Known rows, with every way that one mark hangs from another:
z195[z167[z153] z525[z965[z243]]]: [ 0.65  0.92  0.17 -0.24 -1.10 -0.07  0.67  0.42  0.53 -0.48  1.79 -0.41
  3.07 -1.15 -1.93 -0.22 -1.58 -3.54  2.20  0.63  0.11]
z131[z525[z184 z965]]: [ 0.77  0.53 -1.09  0.44 -0.68 -0.02  3.38 -0.34 -0.01  0.18 -0.24  1.24
  5.01  0.40 -0.84 -0.30 -1.01 -1.54  2.98 -0.40  0.66]
z131[z525[z184 z195 z965[z243[z959]]]]: [ 0.76  0.05 -1.83  0.45 -1.30 -0.27  3.05 -0.58 -0.49  0.52 -0.43  1.95
  7.23  0.45 -0.71  0.74 -1.11 -1.91  4.51 -1.03  0.89]
z195[z167[z153] z525[z131 z184 z965[z243]]]: [ 0.77  0.84 -0.28  0.26 -1.60 -0.28  1.43  0.41 -0.67  0.20  1.72  0.28
  3.83 -1.42 -2.21 -0.24 -1.43 -3.82  4.44 -0.07  0.67]
z184[z525]: [ 0.79 -0.73 -0.50  0.28  1.00  0.31  0.72  0.04  0.76 -1.31  0.09 -0.96
  0.46  0.56 -0.57 -0.34 -1.24  0.44 -1.99  0.88  0.28]
z965[z243[z959]]: [ 0.42 -0.55 -1.12  0.29 -0.51  0.25  1.76 -0.27  0.14 -0.58  0.17  0.97
  2.37 -0.23 -0.52 -0.29 -1.28 -0.50  0.19 -0.47  0.08]
z195[z167[z153 z814] z525]: [ 0.38  0.40  1.57 -0.35 -0.79  0.37 -0.38  0.70  0.49 -1.90  2.00 -0.30
  0.64 -1.51 -2.56 -0.48 -0.95 -2.18  1.22  1.75 -0.70]
z987[z131[z525[z184]]]: [ 0.80  0.72 -0.98  0.22 -0.85  0.53  0.97 -0.09 -1.36  1.06 -0.06  1.13
  2.05  0.17 -1.15 -0.64 -0.87  0.08  2.14  0.74  0.02]
z987[z131]: [ 0.23  0.01 -1.03  0.00 -0.29  0.57 -0.17 -0.28 -1.79  0.73  0.34 -0.29
 -0.50 -0.31 -1.09 -0.69 -0.87 -0.08 -0.48  1.10 -0.31]
z965[z243 z525[z195]]: [ 0.66 -0.93 -1.98 -0.08 -1.89  0.08  0.29  0.10  0.50 -0.79  0.45 -0.59
  3.92 -0.63 -0.31  0.19 -1.71 -0.85  3.19 -1.82 -0.05]
z153[z167[z814]]: [-0.05 -1.16 -0.38  0.22 -0.88  0.60 -0.17  0.79 -0.11 -2.49  0.84 -1.35
  0.14 -1.32 -1.46  0.18 -0.40 -0.41 -2.07  2.24 -0.84]
z131[z525[z195]]: [ 0.56  0.35 -0.82 -0.08 -0.87  0.11  2.29 -0.65  0.58 -0.05 -0.24  0.70
  2.48  0.68 -0.56  0.75 -1.07 -0.90  1.94  0.05  0.24]
z131[z525[z184 z195[z167] z965[z243[z959]]]]: [ 0.92  0.09 -1.50  0.32 -1.55 -0.30  2.64 -0.42 -0.50  0.34 -0.02  2.07
  6.27 -0.02 -1.00  0.54 -1.43 -2.28  3.77  0.23  0.90]
z965[z243 z525[z131 z184]]: [ 0.91 -0.75 -1.95  0.58 -2.16  0.08  1.64  0.33 -0.06 -0.43  0.48  0.34
  3.75 -0.98 -0.63 -0.80 -1.63 -0.89  4.55 -2.46  0.34]
z131[z525[z184 z195[z167[z153]] z965[z243[z959]]]]: [ 0.64  0.32 -0.76  0.27 -1.70 -0.27  2.46 -0.25 -0.11  0.29  0.20  1.82
  7.84 -0.08 -1.30  1.14 -1.39 -2.57  3.64  0.10  0.93]
z195[z167]: [ 0.39 -0.17 -0.26 -0.18 -0.36  0.30  0.92  0.02  0.09 -0.95  0.92 -0.22
 -1.04 -0.95 -1.13 -0.63 -1.53 -0.93 -1.99  2.42 -0.01]
z131[z525[z184 z195[z167[z153 z814]] z965[z243]]]: [ 0.57  0.11 -0.42  0.26 -2.17 -0.15  1.96  0.24  0.23  0.28  0.49  1.20
  7.56 -0.61 -1.67  0.67 -1.27 -2.39  4.17 -0.25  0.32]
z814[z167[z153]]: [-0.17  0.02 -0.37  0.27 -0.19  0.47  2.21  0.15  3.34 -1.49  0.49 -0.66
  4.64 -0.50 -1.00  0.91 -0.92 -0.83 -3.17  1.24  0.14]
z987[z131[z525[z195[z167] z965]]]: [ 0.57  0.50 -1.20 -0.12 -1.15  0.11  0.41 -0.73 -1.87  1.30  0.11  0.72
  1.61 -0.09 -1.27 -0.01 -1.14 -1.94  1.56  1.50  0.09]
z184[z525[z131 z195[z167] z965[z243[z959]]]]: [ 0.77 -1.28 -1.47  0.50 -0.22 -0.45  1.00 -0.79 -0.96 -0.23  0.13  0.06
  2.05 -0.04 -0.89  0.56 -1.58 -2.47  0.16  0.50  0.96]

Rows:
[ 0.21 -0.67 -2.03  0.24 -1.85 -0.59  1.68 -0.89 -1.49  1.18  0.61 -0.12
  1.92 -1.17 -1.09  0.49 -1.60 -3.76  2.18 -0.34  0.64] | z525[z131 z195[z167] z965[z243]]
[ 0.66  0.29 -1.55  0.14 -1.45 -0.22  2.73 -0.71  0.44  0.74 -0.25  0.78
  4.84  0.46 -0.52  0.60 -1.35 -2.21  3.34 -1.20  0.39] | z131[z525[z195 z965[z243]]]
[ 0.35 -0.95 -2.36  0.66 -1.68 -0.67  2.06 -0.74 -2.72  0.92  0.40  1.29
  4.87 -1.10 -1.35  0.70 -1.30 -3.34  3.59 -0.16  1.28] | z525[z131 z184 z195[z167] z965[z243[z959]]]
[ 0.42 -0.46 -2.20  0.93 -1.34 -0.34  3.01 -0.29 -1.57  1.25  0.25  0.49
  4.45 -0.84 -1.02 -0.58 -1.17 -2.35  3.70 -2.00  0.86] | z525[z131 z184 z965[z243]]
[ 0.17 -0.71 -2.06  0.46 -1.19 -0.61  1.84 -0.75 -2.83  0.87  0.51  0.20
  3.33 -1.13 -1.50  0.67 -1.07 -3.22  2.76  0.56  1.21] | z525[z131 z184 z195[z167] z965]
[ 0.58 -1.21 -1.88  0.02 -1.49  0.03  0.52 -0.37 -0.15 -1.37  0.18  0.60
  4.39 -0.42 -0.34  0.55 -1.49 -1.12  2.81 -1.40  0.21] | z965[z243[z959] z525[z195]]
[ 0.77 -1.03 -2.42  0.43 -2.41 -0.14  1.09  0.08 -0.60 -0.06  0.39  0.08
  4.73 -0.87 -0.63  0.17 -1.54 -1.14  5.43 -2.54  0.51] | z965[z243 z525[z131 z184 z195]]
[ 0.24  0.27  1.04  0.01 -1.17 -0.11  0.64 -0.01 -0.74 -0.99  1.83 -0.07
  0.83 -1.70 -2.76 -0.41 -0.89 -4.39  2.55  0.73 -0.22] | z195[z167[z153 z814] z525[z131 z965]]
[-0.30 -0.94 -0.58  0.49 -1.63 -0.49  1.17 -0.29 -2.39  0.32  0.94  0.07
  5.24 -1.64 -2.32  1.06 -0.72 -3.59  2.93  0.27  0.71] | z525[z131 z184 z195[z167[z153 z814]] z965]
[ 0.47 -1.00 -1.95  0.28 -1.45 -0.09  1.08 -0.38 -1.27 -0.71  0.28 -0.13
  3.21 -0.63 -0.80  0.49 -1.08 -1.26  4.00 -1.21  0.69] | z965[z525[z131 z184 z195]]
[ 0.30 -0.66 -1.53  0.32 -1.26 -0.21  1.32 -0.39 -2.03  0.39  0.64  0.23
  1.48 -1.01 -1.42  0.65 -1.12 -1.46  2.14  1.11  0.88] | z525[z131 z184 z195[z167]]
[ 0.66 -1.35 -1.75  0.65  0.02 -0.45  1.41 -0.93 -0.97 -0.02 -0.24 -0.09
  2.98  0.43 -0.60  0.72 -1.27 -2.11  0.89 -0.77  0.96] | z184[z525[z131 z195 z965[z243[z959]]]]
[ 0.00 -0.77 -2.47  0.64 -0.92 -0.59  2.35 -0.96 -2.80  1.15  0.04 -0.01
  4.52 -0.47 -1.11  0.92 -0.68 -2.74  3.70 -1.02  1.21] | z525[z131 z184 z195 z965]
[ 0.96 -0.67 -1.83  0.35 -1.74  0.28  1.02  0.75  0.51 -0.93  0.55  0.05
  4.97 -0.81 -0.53 -0.84 -1.66 -0.08  3.70 -1.84  0.11] | z965[z243 z525[z184]]
[ 0.20 -1.03 -2.76  0.82 -1.35 -0.65  2.57 -0.96 -2.74  1.18 -0.09  1.12
  5.96 -0.49 -0.98  0.96 -0.89 -2.89  4.52 -1.74  1.30] | z525[z131 z184 z195 z965[z243[z959]]]
[ 0.49 -0.36 -2.08  0.64 -0.83 -0.10  2.25  0.22 -0.82  0.53  0.34  0.10
  5.95 -0.61 -0.87 -0.58 -1.23 -1.38  2.71 -1.23  0.58] | z525[z184 z965[z243]]
[ 0.72  0.32 -1.17  0.19 -0.97  0.06  2.45 -0.28  0.07  0.11 -0.22  1.06
  4.52  0.54 -0.74  0.67 -0.97 -0.38  3.36 -0.06  0.56] | z131[z525[z184 z195]]
[ 0.62  0.27 -1.62  0.31 -0.93 -0.24  2.86 -0.60 -0.55  0.49 -0.32  1.00
  6.01  0.49 -0.81  0.72 -0.94 -1.81  3.87 -0.45  0.82] | z131[z525[z184 z195 z965]]
[ 0.70 -1.30 -2.32  0.54 -2.04 -0.19  1.29 -0.38 -1.29 -0.63  0.11  1.25
  5.20 -0.66 -0.63  0.53 -1.34 -1.39  5.03 -2.12  0.77] | z965[z243[z959] z525[z131 z184 z195]]
[ 0.86  0.54 -1.51  0.06 -0.45 -0.08  1.48 -0.15 -0.13 -0.08  0.84 -0.28
  2.12 -0.27 -1.04 -0.86 -1.17 -2.52  3.60 -1.11  0.07] | z195[z525[z965[z243]]]
[ 0.82  0.57 -0.84 -0.02 -0.63 -0.26  1.49 -0.61 -1.17 -0.29  1.29  0.05
 -1.50 -1.01 -1.69 -0.96 -1.32 -3.96  2.35  1.09  0.40] | z195[z167 z525[z131 z965]]
[-0.21 -0.35 -0.16 -0.07 -1.36 -0.19  0.95 -0.62 -0.87  0.14  0.89 -0.48
  0.82 -0.94 -1.50  1.47 -1.17 -2.48  0.20  1.00  0.51] | z525[z131 z195[z167[z153]]]
[ 0.63 -1.08 -1.22  0.34  0.13 -0.41  0.82 -0.77 -1.06 -0.28  0.26 -0.83
  0.81 -0.04 -1.01  0.49 -1.41 -2.40 -0.48  1.06  0.89] | z184[z525[z131 z195[z167] z965]]
[-0.13 -0.44 -1.07  0.21 -2.08 -0.56  1.53 -0.64 -1.10  1.13  0.87 -0.36
  3.89 -1.23 -1.46  1.23 -1.52 -4.14  1.99 -0.58  0.69] | z525[z131 z195[z167[z153]] z965[z243]]
[ 1.18  0.48 -1.49  0.34 -1.33 -0.31  1.73  0.08 -1.24  0.27  1.38  0.60
  1.43 -1.28 -1.76 -1.18 -1.51 -3.34  4.66  0.15  0.61] | z195[z167 z525[z131 z184 z965[z243]]]
[ 1.01 -0.11 -0.82  0.43 -1.62 -0.17  1.05  0.38 -1.33 -0.35  1.56  0.75
  1.33 -1.94 -2.39 -1.59 -1.14 -3.32  5.13  0.05 -0.08] | z195[z167[z814] z525[z131 z184 z965[z243]]]
[ 0.23 -0.41 -1.77  0.60 -1.23 -0.31  2.82 -0.78 -0.87  1.02  0.25 -0.01
  1.95 -0.66 -0.77 -0.50 -1.29 -3.00  1.99 -1.92  0.45] | z525[z131 z965[z243]]
